Each row was made from one walk, in order. Every step used is in the known rows, and no mark comes twice. Write each row's walk.
In the rows, zero is written as 128.
Known rows:
moba/golu/feba/sumovon/rasikil: [ 90 154 121 122 113 220 113 127 116 133 139 100 122 154 128 169 106 126
 115 138  97 162 112]
kibime/moba/golu/feba/sumovon: [113 145 146 128 135 184 145 128 115 131 136  96 157 109 131 140 111 128
 113 121  62 145 109]
rasikil/sumovon/moba/nebi: [115 103 134 125 145 111 127 143 132 127 120 121 104 103 109 105 102 128
 135 134  87  95 136]
sumovon/rasikil/moba/nebi: [133 104 131 114 136  95 113 137 121 132 137 103  84 159 129 130 114 113
 144 132 144  97 140]
moba/golu/rasikil/sumovon: [ 83 121 146 129 123 104 123 128 137 143 133 113 160  67 135 102 128 139
 120 118 111 124 128]
golu/rasikil/moba: [146 128 139 133 127 139 128 138 152 140 115 149 152 103 132  89 136 126
 135 136 159 130 141]
feba/sumovon: [152 154 116 133 121 159 135 130 113 115 116 151 139 134 120 133 142 118
 121 137 122 187 132]
sumovon/rasikil/moba/golu: [110 110 128 117 140 131  91 132 135 122 151 107 103 130 140 153 126 113
 129 114 151 105 125]
nebi/moba: [160 132 100 134 138 140 136 117 113 100 131 160 161 134 140 111 133 160
 123 127 164 138 139]
feba/sumovon/rasikil/moba/golu: [121 124 134 125 115 163  96 133 123 137 149 109 115 148 137 161 123 101
 140 124 118 145 117]
feba/golu/moba/kibime: [165 165 115 142 110 176 139 112 104 133 122 161 138 140 117 141 149 123
 140 123  91 126 117]
rasikil/sumovon/moba: [112 103 120 126 149 166 118 144 159 102 121 154 119  85 108 108 116 129
 122 134 132 120 133]
nebi/rasikil/sumovon: [112  99 121 117 128  88 122 122 141 120 152 126 142  70 116 101 134 168
 111 126 175 159 140]
kibime/rasikil/sumovon/moba/golu/feba: [ 63 110 142 130 152 136 124 149 178 121 130 104 136  75 127 127  98 146
 122 131 104  81 115]
rasikil/moba/golu/feba/sumovon: [120 154 152 136 116 208 126 136 117 142 138 124 146 113 132 130 104 141
 136 143 103 139 112]
golu/moba/sumovon/rasikil: [103 133 101 131 108 173 136 111  86 125 128  95 145 182 150 142 131 126
 115 122 110 150 110]
moba/kibime: [152 133 135 127 139 103 127 118 126 116 118 180 107 131 122 130 154 116
 124 124 182 120 137]
golu/moba/nebi/rasikil: [151 144 119 138  86  61 144 108  86 168 136  95 157 112 128 111 131 163
 122 127  91 140 137]
nebi/moba/kibime/rasikil: [162 114 128 137 132  36 140 113 139 112 131 170 147 153 154 124 150 138
 142 120 195 100 136]
kibime/moba/nebi: [147 113 138 120 159  54 153 128 105 124 125  95 120 122 128 115 129 116
 123 109  95 103 138]
nebi/rasikil: [146 129 107 121 126  97 122 118 130 125 137 138 138 102 117 123 149 155
 104 122 180 171 144]
golu/feba: [119 153 119 126 146 192 142 131 128 104 118 148 132 114 117 116 121 154
 108 146 153 140 131]

Which walk is each row?
[130 120 133 129 123 192 114 136 172 147 112 170 121 110 103 115 122 106
 148 131  95 114 125]
feba/golu/rasikil/sumovon/moba/kibime
[ 91 127 131 115 131 198 125 128 129 128 146  73 131 142 131 163 104 113
 111 121  74 149 108]
kibime/moba/golu/feba/sumovon/rasikil
[149 134 121 131 142 117 127 139 121 133 106 133  99 133 112 125 115 113
 130 129  89 105 141]
sumovon/moba/nebi
[142 122 139 130 144  24 134 125 151 115 117 156 114 136 138 136 165 110
 130 119 189 105 137]
moba/kibime/rasikil
[145 111 150 130 142   4 140 143 133 134 125 104 115 130 143 112 134 124
 153 127 142  81 140]
kibime/rasikil/moba/nebi
[153 121 115 126 121  85 116 128 127 156 124 120 109 120 109 126 117 139
 122 125 112 130 145]
sumovon/moba/nebi/rasikil
[123 126 133 138 114  90 147 124 140 126 137 124 148 112 129 126 147 132
 153 124  99 100 113]
feba/golu/moba/kibime/rasikil/sumovon
[100  99 130 124 153  47 139 140 161  97 132 119 140  90 133 108 143 140
 125 128 166 120 135]
kibime/rasikil/sumovon
[131 126 149 122 106 220 114 130 147 136 135 159  96 173 125 142 110 113
 150 159 167 137 119]
golu/feba/sumovon/rasikil/moba/kibime
[150 131 121 120 118  37 131 117 102 152 137 107 121 120 121 119 132 153
 119 122 139 144 147]
moba/nebi/rasikil
[117 151 130 134 123 113 122 123 125 148 119 126 156  99 138 123 142 123
 113 113 112 135 132]
moba/golu/rasikil
[132 120 137 130 142 135 135 130 101 117 126 133 135 146 147 113 132 131
 133 122 160 133 120]
rasikil/moba/sumovon
[102 120 105 114 139 148 121 120  99 107 125 108 112 187 143 151 134 117
 109 117 156 156 120]
moba/sumovon/rasikil
[114 152  86 128 109 222 134 115  78 125 132  86 140 198 137 161 129 124
 125 116  68 161 100]
feba/golu/moba/sumovon/rasikil
[153 146 134 143 106 125 141 108 109 131 119 166 141 126 132 120 150 127
 129 129 131 116 128]
golu/moba/kibime
[148 115 133 135 147  68 120 136 178 120 103 171 102 136 126 142 149  95
 133 123 166  94 134]
sumovon/moba/kibime/rasikil
[122 133 140 122 108 189 129 140 116 151 133  97 100 174 124 133  86 127
 152 160 102 134 126]
golu/feba/sumovon/rasikil/moba/nebi
[137 141 143 140 116 161 134 139 171 138 101 165 119 151 122 144 121 108
 140 152 121 128 120]
golu/feba/sumovon/moba/kibime/rasikil
